Each row was made from one small tree. The marks that hang from a mark follow it in brackets, in alphabetical order. Every link used is in the known rows. Write each row's tree.
Known rows
bedifu(romo(binir rogim)): +5.23 -0.65 -0.11 -0.51 +0.37 +1.06 +0.07 -0.49 +1.10 -1.16 +0.08 +0.91 +0.60 +1.12 -0.24 -0.04 -2.52 +1.71
ratubil(romo(bedifu)): +2.71 +0.92 +0.47 +0.13 +0.27 +0.13 +2.16 +0.12 +0.50 -0.77 -0.27 +2.09 -0.68 +1.19 -0.97 +1.09 -1.23 -0.91
bomos(ratubil): +0.92 +0.51 -0.23 -0.57 +1.26 +1.88 -0.51 +0.78 -0.74 +0.33 -1.33 +3.27 +0.52 -0.52 +0.93 +1.04 +2.71 -3.61
romo(bedifu binir givo rogim): -2.42 -0.57 +1.63 +0.22 +0.47 +0.10 -0.21 -0.13 +1.27 -0.40 +0.39 -0.67 +0.51 +1.07 -0.65 +0.03 -0.48 +1.53
binir(romo(bedifu)): +2.67 +1.78 +1.07 +0.01 -0.30 -1.82 +1.74 +1.21 +1.65 -0.53 -0.34 +3.78 -0.29 +1.05 +0.01 +0.11 +0.39 -0.46
romo(givo): -3.22 +0.96 -0.04 -0.14 +0.42 -0.06 -0.01 +0.90 -0.13 +0.20 -0.32 +3.01 +0.44 -1.93 -0.22 +0.82 +0.77 -0.35
romo(bedifu ratubil): +2.89 +0.09 -0.88 +0.15 +0.07 -0.75 -0.31 +0.35 +0.92 +1.41 +0.31 -0.28 +0.48 +1.03 +0.44 -0.15 +0.89 -1.74
bedifu(romo(ratubil(bomos) rogim(mota))): +0.16 -0.10 -2.01 -0.02 -1.24 +2.22 -2.26 -0.80 -0.37 +1.03 +0.20 -1.93 -0.57 -0.26 +1.51 -0.30 +1.07 +1.44
rogim(mota): -0.68 +1.31 -0.89 -0.74 +0.67 +3.26 -0.78 +0.99 +0.02 +1.00 -0.93 +5.72 -0.39 -1.54 +1.01 +0.29 +0.84 -0.18
romo(ratubil): +3.68 +0.37 -1.66 -0.19 +0.41 -0.59 -0.19 +0.48 -0.91 +1.18 -0.18 +0.42 +0.47 -0.71 +0.75 -0.26 +0.90 -2.31
bomos(ratubil(romo(givo))): -4.23 -0.23 +0.72 -0.09 +0.63 +0.62 +0.73 +0.23 -1.78 -0.14 -0.85 +1.01 -0.47 -1.53 -0.53 +1.14 +0.87 -2.63
romo(bedifu givo ratubil rogim): -4.01 -1.24 +0.15 +0.29 -0.98 -1.50 -1.21 +0.05 +0.06 +1.62 +0.74 -4.68 +0.60 +0.05 -0.37 +1.23 +0.73 +0.39
ratubil(romo(binir)): +6.09 +0.79 +0.21 -0.16 +1.59 +0.44 +2.81 -0.30 -0.83 -1.69 -0.51 +3.22 -0.64 +0.72 -0.60 -1.26 -2.23 -1.32
ratubil(bomos romo(bedifu rogim)): +1.77 +1.54 +0.85 +0.78 -0.57 +0.49 +1.58 -0.94 -0.91 -1.73 -0.22 -1.68 -1.26 +2.11 -0.58 +1.84 +0.82 -0.26
bedifu(romo(rogim)): +2.83 -0.22 -0.58 -0.63 -0.68 +0.87 -0.27 +0.02 +0.62 -0.53 -0.08 +0.58 +0.59 +0.02 -0.28 +2.26 -1.66 +1.35
bomos(ratubil(romo(binir))): +4.27 -0.18 +0.58 -0.33 +1.93 +1.50 +1.72 -0.36 -1.36 -1.30 -1.09 +2.50 -0.48 +0.96 -0.03 -1.09 -0.08 -3.40
binir(romo(givo ratubil rogim(mota))): -5.83 -0.46 -0.02 +0.00 -1.76 -1.19 -0.72 +0.83 -1.60 +1.68 -0.02 -1.93 -0.86 -2.07 +0.75 -0.43 +0.59 +1.56
bomos(ratubil(romo)): +1.73 +0.26 +0.19 -0.37 +0.93 +1.29 +1.23 +0.13 -1.85 -0.54 -1.28 +1.95 -0.55 -0.20 -0.07 +1.25 +0.94 -3.72
binir(romo): +3.58 +2.12 +0.23 -0.17 -0.10 -1.66 +2.02 +1.33 -0.25 -0.81 -0.81 +4.45 -0.31 -0.43 +0.34 -0.05 +0.40 -1.14
mota(rogim): +2.49 +2.41 -0.60 +0.86 +2.31 +0.13 -1.02 +0.68 -0.06 -1.57 -1.37 +2.12 +1.33 -0.94 -0.41 +0.18 +1.21 -1.53

Which tree is each row?
-2.75 -1.09 +2.01 +0.13 +1.39 +0.61 +1.04 -0.45 +0.58 -0.56 -0.11 +0.44 -0.37 +1.28 -0.70 -1.14 +0.00 -1.51
bomos(ratubil(romo(bedifu binir givo)))
-2.91 -0.90 -0.57 +0.04 -0.78 -1.24 -0.96 +0.17 -1.75 +1.22 +0.30 -3.82 +0.52 -1.64 -0.06 +1.12 +0.75 -0.38
romo(givo ratubil rogim)
+2.81 -1.94 -1.36 -0.63 -0.19 +2.15 -1.68 -0.70 +0.55 +1.06 +0.48 -1.17 +0.01 +0.43 +0.93 -1.86 -2.22 +2.14
bedifu(romo(binir ratubil rogim(mota)))
+0.05 -0.46 +0.19 -0.34 +0.78 +0.13 +0.07 -0.08 +2.09 -0.73 +0.53 +3.10 +0.72 -0.35 -0.47 -1.62 -2.24 +1.77
bedifu(romo(binir givo))
-5.05 -0.44 +0.57 -0.44 +0.65 +2.76 -1.21 +0.15 -0.35 +0.53 -0.26 +1.64 -0.25 -1.44 +0.29 -0.73 -0.32 +2.27
romo(binir givo rogim(mota))
-3.42 +1.75 +1.03 +0.87 -0.02 -0.56 +1.47 -0.51 +0.09 -1.24 +0.10 +0.41 -1.13 +0.52 -0.83 +0.22 +1.08 -0.13
ratubil(bomos romo(bedifu givo))
+0.90 -0.11 +1.01 -0.16 +0.68 +1.12 +1.03 +0.02 -0.02 -0.24 -0.79 +1.21 -0.54 +1.45 -0.32 +1.31 +0.83 -3.02
bomos(ratubil(romo(bedifu)))
+2.87 +1.89 +0.08 +0.54 -0.27 +0.67 +1.80 -0.82 -2.72 -2.04 -0.75 -0.86 -1.23 +0.24 -0.38 +1.82 +0.64 -0.81
ratubil(bomos romo(rogim))
-4.08 +0.17 +0.02 +0.95 -0.95 -1.24 -1.23 -0.58 -0.43 +0.92 +0.67 -5.24 +0.02 +0.55 +0.49 +0.49 +3.06 +0.17
romo(bedifu givo ratubil(bomos) rogim)
-0.62 -0.87 +0.29 +0.27 +0.78 -1.34 -0.36 -0.10 +1.48 +0.95 +0.91 -1.07 +0.63 +0.86 +0.01 -2.58 -0.07 -0.32
romo(bedifu binir givo ratubil)
+0.34 -2.26 -0.50 -0.08 -0.34 -1.06 -1.02 -0.78 +0.46 +0.27 +1.13 -3.65 +0.81 -0.11 -0.29 -1.39 -2.21 +1.92
bedifu(romo(binir givo ratubil rogim))
-1.49 -1.12 -1.32 -0.14 -0.63 -1.32 -0.97 +0.10 +0.90 +1.18 +0.89 -0.88 +0.72 -1.38 -0.08 -0.55 -1.04 +0.61
bedifu(romo(givo ratubil))
-2.31 +0.14 +0.64 +0.40 -1.17 -4.02 +0.73 +0.91 +1.00 +0.95 +0.62 -1.04 -0.13 +0.03 +0.01 -1.23 +0.78 -0.16
binir(romo(bedifu givo ratubil))
+7.11 +0.35 -1.61 +0.31 +0.72 -0.29 -0.13 -1.13 +0.77 -0.75 +0.66 -0.02 +0.13 +1.34 +1.04 -3.38 +0.13 -0.59
bedifu(romo(binir ratubil(bomos)))
+2.05 -0.98 -1.04 -0.48 +0.51 +2.27 -1.32 -0.26 -1.17 +1.50 -0.12 -0.99 -0.24 -0.07 +1.23 -1.70 -0.04 +0.20
romo(binir ratubil rogim(mota))
-4.10 +0.51 +2.01 +0.26 -1.39 -2.45 +0.96 +0.89 +0.75 -0.25 +0.07 -0.60 -0.21 +0.21 -0.69 +1.42 +0.15 +1.77
binir(romo(bedifu givo rogim))
-0.64 -1.21 +0.51 -0.31 +0.09 +0.20 -0.38 -0.43 +1.15 -0.88 +0.53 -0.25 +0.70 -0.13 -0.77 -0.15 -2.55 +2.72
bedifu(romo(binir givo rogim))
-3.19 -0.63 +0.97 +0.50 -1.88 -3.95 +0.37 +0.56 +0.09 +0.99 +0.69 -4.21 -0.12 +0.43 -0.22 +0.23 +0.51 +0.74
binir(romo(bedifu givo ratubil rogim))
+6.34 -0.35 -1.19 +0.39 +0.00 -0.10 -0.60 -1.49 -0.08 -0.72 +0.62 -3.20 +0.20 +1.69 +0.83 -2.04 -0.09 +0.53
bedifu(romo(binir ratubil(bomos) rogim))
-2.16 -0.43 -1.04 +0.55 -1.50 -1.14 -1.45 -0.92 -0.48 +0.30 +0.87 -4.58 +0.21 -0.61 +0.25 +0.19 +0.75 +1.29
bedifu(romo(givo ratubil(bomos) rogim))
-3.09 -0.78 +0.09 -0.29 -1.00 +0.09 -0.74 +0.09 +0.67 -0.18 +0.36 -0.57 +0.63 -1.26 -0.80 +2.20 -1.66 +2.36
bedifu(romo(givo rogim))
-6.53 -0.99 -0.20 -0.75 -1.18 +2.61 -1.99 +0.23 +0.89 +0.89 +0.13 +1.04 -0.07 -1.97 -0.11 +1.57 -1.43 +3.77
bedifu(romo(givo rogim(mota)))
